Known rows, with every way that one mark hangs from another:
{K_733 K_515}: [ 1.10 -0.44  0.29 -0.09  0.38 -0.35 -0.25 -0.08 -1.00 -0.02  0.10 -0.82
 -0.37  0.05  0.43 -0.03  0.86 -0.05 -0.29 -0.11  0.01  0.39 -0.02 -0.51
 -0.43]
{K_29 {K_516 {K_515 K_733}}}: [-0.36 -1.47  0.55 -1.84  0.83 -0.03  0.10 -0.10 -1.15  1.04  0.13  2.17
  1.02  0.09 -0.65 -0.30 -0.25  0.68 -0.33  0.12  0.31 -1.00 -0.06  0.01
  0.28]
{K_515 {K_59 K_802} {K_516 {K_225 K_308}}}: [-1.19 -0.29  1.62  0.29  0.48  0.59  1.02 -0.89 -1.74  0.62  0.98  3.03
  0.66  0.62  0.09  0.50  1.78  0.75 -0.21 -0.39  0.42 -1.47  0.67  0.47
  1.37]
{K_516 K_29 {K_225 K_308} K_515}: [ 1.90 -0.83 -0.92  4.25  0.95  1.15  1.29 -0.48 -1.08  1.46  0.53  1.70
  1.62  0.29  0.06  0.09 -0.19 -0.50 -0.68 -0.41  0.17 -0.84  0.31 -0.02
  0.01]
{K_733 {K_515 {K_59 K_802} {K_516 K_29}}}: [ 1.51  0.02  0.92  0.71  0.34 -0.40 -0.82 -0.37 -2.97  1.48  0.46  2.50
  0.12  0.39  0.48  0.78  2.68  1.05  0.07 -0.55  0.13 -0.73  0.72  0.72
  0.59]
{K_515 {K_59 K_802} {K_516 K_29} K_733}: [ 0.96  0.57  1.22  0.48 -0.15 -0.14 -0.47 -0.59 -2.59  1.46  0.20  5.64
  0.54  0.36 -0.23  0.93  0.13  1.32  0.55 -0.70 -0.25 -1.37  0.87  1.67
  1.12]
{K_308 {K_225 {K_516 K_29 {K_515 K_733}}}}: [ 0.64 -1.95 -1.00  2.50  0.96  0.27  1.08  0.20 -1.32  1.93 -0.23  2.01
  1.74  0.31 -0.92  0.05 -0.38  0.23 -0.18 -0.79  0.39 -1.40 -0.01  0.53
 -1.33]
{K_225 K_308 {K_516 {K_515 K_59 K_733}}}: [ 1.38 -0.64 -0.68 -0.33 -0.40 -0.73  1.37 -0.45  0.05  0.32  0.94  4.18
  1.60  0.36 -0.53 -0.15  0.63  0.38 -0.48 -0.67  0.30 -1.03 -0.25  1.15
  0.82]
{K_733 {K_515 {K_516 K_29 K_225}}}: [-1.27 -0.99  0.75  2.27  1.61  0.16 -0.01 -0.33 -2.32  2.05 -0.16  0.62
  0.32  0.30  0.39  0.52  2.44  0.53 -0.50 -0.58  0.77 -0.08  0.49 -0.65
 -0.15]
{K_59 {K_515 K_733} K_802}: [ 2.10 -0.55  0.85 -0.27 -0.44  0.16 -0.06  0.02 -3.36  0.89  0.14  2.26
  0.99  0.18 -0.29  0.31 -1.10  0.06  0.26  0.26 -0.07 -0.79 -0.06  0.13
  0.67]
{K_802 {K_59 {K_515 {K_516 K_29 K_225}}} K_846}: [-4.45 -0.72 -1.61  4.82  1.27 -0.20 -0.93  0.20 -3.31  1.44  0.84  0.26
  2.37  0.00  0.16  0.36  0.61  1.20 -0.36 -0.95  0.35  0.53 -0.07 -0.13
 -0.02]
{K_29 {K_516 K_225}}: [-3.51 -1.07  0.61 -1.69  1.85  0.04 -0.02 -0.23 -0.64  1.20 -0.13  0.01
  1.24  0.28 -0.34 -0.23  0.98  0.59 -0.53  0.23  0.83 -0.16 -0.10 -0.92
 -0.15]
{K_515 {K_59 {K_802 K_846}} K_516 K_733}: [-1.72  0.12  0.78 -1.24 -0.08  0.04 -1.02 -0.48 -2.46 -0.11  1.05  3.74
  0.55 -0.08  0.06  0.62 -1.38  1.94  0.62 -0.68 -0.67 -1.18  0.43  1.37
  0.89]
{K_29 {K_516 K_515}}: [-1.33 -1.58  0.09 -1.33  0.86  0.02 -0.19  0.15 -0.46  0.95  0.31 -0.47
  0.66  0.11 -0.27 -0.45  1.15  0.24 -0.58  0.22  0.58 -0.90 -0.19 -0.49
  0.08]
{K_29 {K_516 {K_225 K_308} {K_515 K_733}}}: [-0.39 -1.90  0.55 -0.45  1.66  0.32  1.30 -0.66 -1.48  1.25  0.59  3.09
  1.95  0.33 -0.62 -0.32 -0.58  0.18 -0.82  0.03  0.69 -1.21  0.01 -0.40
  0.29]
{K_802 {K_59 {K_515 {K_516 K_29} K_733}} K_846}: [-1.81 -0.47 -1.66  3.90  0.38 -0.89 -1.28  0.30 -3.43  0.83  0.76  2.76
  2.06 -0.10 -0.38  0.49 -1.35  1.21  0.15 -1.04 -0.15  0.30 -0.06  0.80
  0.12]
{K_29 K_516}: [-2.13 -0.88  0.23 -2.07  0.94 -0.52 -0.39 -0.01 -0.32  0.53  0.00 -0.04
  0.79  0.11 -0.40 -0.25  0.72  0.04 -0.30  0.21  0.70 -0.12 -0.12 -0.33
 -0.23]
{K_802 {K_59 K_515} K_846}: [-1.67 -0.34 -1.92  2.40  0.23 -0.59 -1.07  0.37 -1.77 -0.61  1.16 -1.52
  1.97 -0.20  0.22 -0.15 -0.83  0.53 -0.22 -0.43 -0.38  1.12 -0.78 -0.20
 -0.22]
{K_515 K_59 {K_516 K_225} K_733}: [-2.47  0.01  1.37 -1.53  0.53 -0.08  0.53 -0.68 -0.48  1.10 -0.29  4.21
 -0.10  0.23 -0.26  0.44  1.90  1.99 -0.01 -0.78  0.16 -0.50  0.50  0.50
  1.43]
{K_733 {K_515 {K_59 K_802} {K_516 K_29 K_225}}}: [-0.57 -0.23  1.43  1.36  1.24  0.27 -0.35 -0.66 -3.38  2.13  0.19  2.36
  0.72  0.57  0.63  0.84  3.08  1.25 -0.33 -0.55  0.45 -0.72  0.79  0.10
  0.90]
{K_308 {K_225 {K_516 K_29 {K_515 K_59 K_733}}}}: [ 0.72 -1.08 -1.16  1.07  0.55 -0.20  0.99 -0.06 -0.30  1.94 -0.17  3.38
  1.64  0.36 -0.74  0.16  0.87  1.09 -0.15 -1.20 -0.14 -1.14  0.04  1.10
 -0.62]
{K_516 K_29 {K_225 K_308} {K_515 K_59 K_733}}: [ 2.70  0.21 -0.59  2.33  0.57  0.62  1.33 -0.85 -0.84  1.67  0.44  5.58
  1.84  0.40 -0.12  0.33 -0.27  0.86 -0.41 -0.98 -0.43 -0.87  0.48  0.99
  1.12]

Rows:
[-0.56 -0.54 -0.29  3.03  0.27 -0.95 -0.52  0.14 -3.16  1.51 -0.03  3.32
  1.65  0.16 -0.67  0.51  0.52  0.79  0.04 -0.78  0.31  0.01  0.12  0.44
  0.74] -> {K_802 {K_59 {K_515 {K_516 K_29} K_733}}}
[-0.08 -0.07  0.57 -0.74  0.58  0.70  0.78 -0.56 -0.04  1.16 -0.19  3.67
  0.55  0.23  0.06  0.00  0.78  1.67 -0.40 -0.55 -0.44 -0.53  0.06  0.32
  1.73] -> {K_516 K_225 {K_515 K_59 K_733}}
[-0.77  0.10  0.25 -0.50  0.48  0.95  0.63 -0.39  0.32  0.88  0.07  0.90
  0.47  0.14  0.45 -0.10  2.72  1.30 -0.62 -0.48 -0.28 -0.43  0.01 -0.12
  1.32] -> {K_516 K_225 {K_515 K_59}}
[-1.96 -1.38 -0.25 -0.68  1.67 -0.18  0.96 -0.53 -0.90  0.69  0.63  0.83
  1.61  0.46 -0.44 -0.25  0.35 -0.32 -0.72  0.11  1.01 -0.32  0.04 -0.44
 -0.33] -> {K_29 {K_516 {K_225 K_308}}}
[-2.07 -1.04  0.47  1.31  0.73  0.44  1.28 -0.53 -0.84  0.47  0.53  1.30
  0.21  0.33 -0.01  0.25  1.26 -0.11 -0.43 -0.24  0.86 -0.88  0.50 -0.30
  0.15] -> {K_515 {K_516 {K_225 K_308}}}
[-0.67 -0.62 -0.12  3.47  0.86  0.39  0.99 -0.56 -1.53  1.43  0.38  2.47
  0.91  0.47 -0.25  0.52  1.16 -0.12 -0.26 -0.58  0.65 -0.85  0.76  0.28
 -0.07] -> {K_515 {K_516 K_29 {K_225 K_308}}}
[ 2.66 -0.34 -1.35  1.87 -0.09 -0.76  1.09 -0.51 -0.66  1.32  0.84  5.21
  2.31  0.42 -0.58  0.19 -0.03  0.28 -0.34 -1.06  0.16 -1.07 -0.07  1.62
  0.45] -> {K_225 K_308 {K_516 K_29 {K_515 K_59 K_733}}}
[-2.01 -0.80  0.44  0.71  0.04 -1.01 -0.28  0.18 -2.15  0.74  0.23  1.93
  0.95  0.16 -0.54  0.24  0.97  0.79 -0.09 -0.54  0.27 -0.01 -0.19 -0.06
  1.05] -> {K_802 {K_59 {K_515 K_516 K_733}}}
[-0.36 -1.27  1.55 -0.51 -0.52 -0.04 -0.16 -0.04 -3.86  1.07  0.13  2.66
  0.41  0.21 -0.30  0.54  0.42  0.30  0.22  0.03  0.43 -1.44  0.22  0.26
  0.98] -> {K_59 {K_515 K_516 K_733} K_802}
[-1.40  0.39  1.00 -2.01 -0.34 -0.64 -0.02 -0.40 -0.24  0.47  0.01  4.06
 -0.59  0.11 -0.23  0.44  1.22  1.57  0.30 -0.82 -0.18 -0.54  0.44  0.99
  1.25] -> {K_515 K_59 K_516 K_733}
[-3.27 -1.11 -0.04 -1.18  1.74  1.03 -0.79 -0.39 -2.06  1.05  1.34  0.53
  2.03  0.22  0.49 -0.24  0.37  1.78 -0.62 -0.08 -0.06 -1.27 -0.18  0.00
  0.75] -> {K_29 {K_516 K_225 {K_515 {K_59 {K_802 K_846}}}}}
[-1.04 -0.96  0.31  1.73  0.58 -0.09  0.34 -0.11 -2.90  2.72 -0.58  3.48
  1.07  0.29 -0.45  0.65  1.46  0.96 -0.17 -0.59  0.57 -0.52  0.47 -0.04
  0.48] -> {K_59 {K_515 {K_516 K_29 K_225} K_733}}
[ 0.32  0.09 -0.38 -0.04 -0.24  1.05 -0.80 -0.14 -1.38 -0.22  1.43  0.50
  0.84 -0.14  0.65  0.05 -0.86  1.26  0.01 -0.34 -1.02 -1.15 -0.05  0.97
  0.83] -> {K_516 {K_515 {K_59 {K_802 K_846}}}}
[-0.16 -0.73 -0.48  2.49 -0.13  0.11 -1.22  0.01 -4.89  1.53  0.74  2.96
  1.38  0.00 -0.08  0.79 -1.72  0.71  0.40 -0.44 -0.15 -1.14  0.33  0.92
 -0.11] -> {K_59 {K_515 {K_516 K_29} K_733} {K_802 K_846}}
[ 0.42 -0.17 -0.10  1.76  1.08 -0.38  0.69 -0.78 -1.70  1.43  0.58  2.63
  0.59  0.59  0.51  0.63  3.00  0.70 -0.60 -1.07  0.34 -0.11  0.79  0.29
  0.15] -> {K_733 {K_515 K_59 {K_516 K_29 {K_225 K_308}}}}
[-0.99  0.15  1.51  1.41  0.94  0.46 -0.02 -0.82 -2.84  2.17 -0.16  5.49
  1.20  0.45 -0.23  0.95  0.29  1.74  0.24 -0.66  0.07 -1.37  0.81  1.07
  1.43] -> {K_515 {K_59 K_802} {K_516 K_29 K_225} K_733}
[ 0.05 -0.98 -0.17  2.47  0.41 -0.20  1.14 -0.48 -3.33  2.19  0.08  4.40
  1.55  0.50 -0.55  0.65  0.56  0.00 -0.27 -0.65  0.67 -0.78  0.49  0.23
  0.16] -> {K_59 {K_515 {K_516 K_29 {K_225 K_308}} K_733}}
[-0.94  0.45 -0.57  1.35  0.10  0.18 -1.35 -0.24 -2.67  0.69  1.23  2.55
  0.72  0.06  0.42  0.77 -0.51  1.51  0.40 -0.80 -0.48 -0.92  0.62  1.64
  0.37] -> {K_515 {K_59 {K_802 K_846}} {K_516 K_29}}
[-1.01 -1.39  0.46  0.48  0.10 -0.17  1.35 -0.44 -2.06  1.32  0.30  3.33
  0.88  0.37 -0.45  0.27  1.00  0.20 -0.40 -0.44  0.77 -0.67  0.14 -0.10
  0.66] -> {K_59 {K_515 {K_516 {K_225 K_308}} K_733}}
[-1.69 -1.74  1.03 -1.35  1.72  0.41  0.35 -0.34 -1.33  1.70 -0.15  2.15
  1.39  0.20 -0.57 -0.31  0.28  0.87 -0.67  0.01  0.72 -1.02 -0.10 -0.58
  0.61] -> {K_29 {K_516 K_225 {K_515 K_733}}}
[-0.55 -1.77 -0.03 -0.29  0.35  0.56  1.06  0.08 -1.07  1.02  0.60  0.21
  1.22  0.46 -0.23 -0.07  2.02  0.71 -0.28 -0.45  0.25 -1.74 -0.08  0.55
 -0.09] -> {K_308 {K_225 {K_516 {K_515 {K_59 K_802}}}}}
[-0.47  0.23  1.90 -1.84 -0.19 -0.14 -0.18 -0.54 -2.06  0.63  0.24  4.55
 -0.01  0.29 -0.17  0.67  0.78  1.37  0.48 -0.35 -0.19 -1.38  0.65  1.32
  1.63] -> {K_515 {K_59 K_802} K_516 K_733}
[ 1.31  0.16  0.09 -0.50 -0.21  0.83 -0.76 -0.36 -1.96 -0.01  1.18  3.11
  1.02 -0.11  0.36  0.22 -2.15  1.62  0.29 -0.48 -1.29 -1.34 -0.02  1.22
  1.17] -> {K_516 {K_515 {K_59 {K_802 K_846}} K_733}}
[-2.98 -0.85 -0.82  1.48  0.22 -0.90 -1.01  0.21 -2.81 -0.07  0.96  1.32
  1.48 -0.14 -0.25  0.21 -0.86  1.22  0.12 -0.86 -0.06  0.31 -0.38  0.19
  0.36] -> {K_802 {K_59 {K_515 K_516 K_733}} K_846}
[ 0.47 -0.21 -0.76  0.82 -0.04 -0.74  0.17 -0.21 -0.59  1.71  0.07  4.20
  1.73  0.27 -0.49  0.18  0.78  1.24 -0.23 -0.80  0.21 -0.81 -0.11  1.32
  0.54] -> {K_225 {K_516 K_29 {K_515 K_59 K_733}}}
[ 1.17  0.31  0.14  1.55  0.86  0.78  0.46 -0.60 -0.85  1.99 -0.32  4.61
  1.25  0.24 -0.01  0.28  0.34  1.60 -0.27 -0.79 -0.47 -0.59  0.36  0.69
  1.38] -> {K_516 K_29 K_225 {K_515 K_59 K_733}}
[-1.00 -1.54 -0.53 -1.34  0.24 -0.24  1.29 -0.05  0.52  0.97  0.16  2.34
  1.00  0.29 -0.68 -0.17  1.35  1.22 -0.19 -0.94  0.02 -1.18 -0.17  0.66
 -0.32] -> {K_308 {K_225 {K_516 {K_515 K_59 K_733}}}}
[ 0.65  0.19  0.00  0.12  0.17 -0.86 -0.51 -0.22 -1.13  1.42  0.11  2.08
 -0.46  0.27  0.46  0.66  3.66  1.03 -0.24 -0.91  0.06  0.16  0.64  0.68
  0.25] -> {K_733 {K_515 K_59 {K_516 K_29}}}
[-0.17 -1.58  1.43  0.69  0.24  0.46  1.12 -0.60 -4.06  1.45  0.54  3.73
  1.32  0.50 -0.34  0.55  0.11  0.05 -0.19 -0.06  0.81 -1.64  0.30  0.02
  0.99] -> {K_59 {K_515 {K_516 {K_225 K_308}} K_733} K_802}
[-1.19 -1.61  0.80  1.42  0.24  0.65  1.02 -0.39 -3.61  1.35  0.84  1.24
  1.09  0.50 -0.01  0.43  1.88 -0.46 -0.42  0.11  0.99 -1.39  0.21 -0.42
  0.66] -> {K_59 {K_515 {K_516 {K_225 K_308}}} K_802}
[ 1.81 -1.13 -1.33  3.66  0.29 -0.26  1.02 -0.11 -1.20  1.16  0.93  1.27
  2.25  0.32 -0.45 -0.02  0.36 -0.96 -0.64 -0.45  0.87 -1.06 -0.13  0.67
 -0.59] -> {K_225 K_308 {K_516 K_29 K_515}}
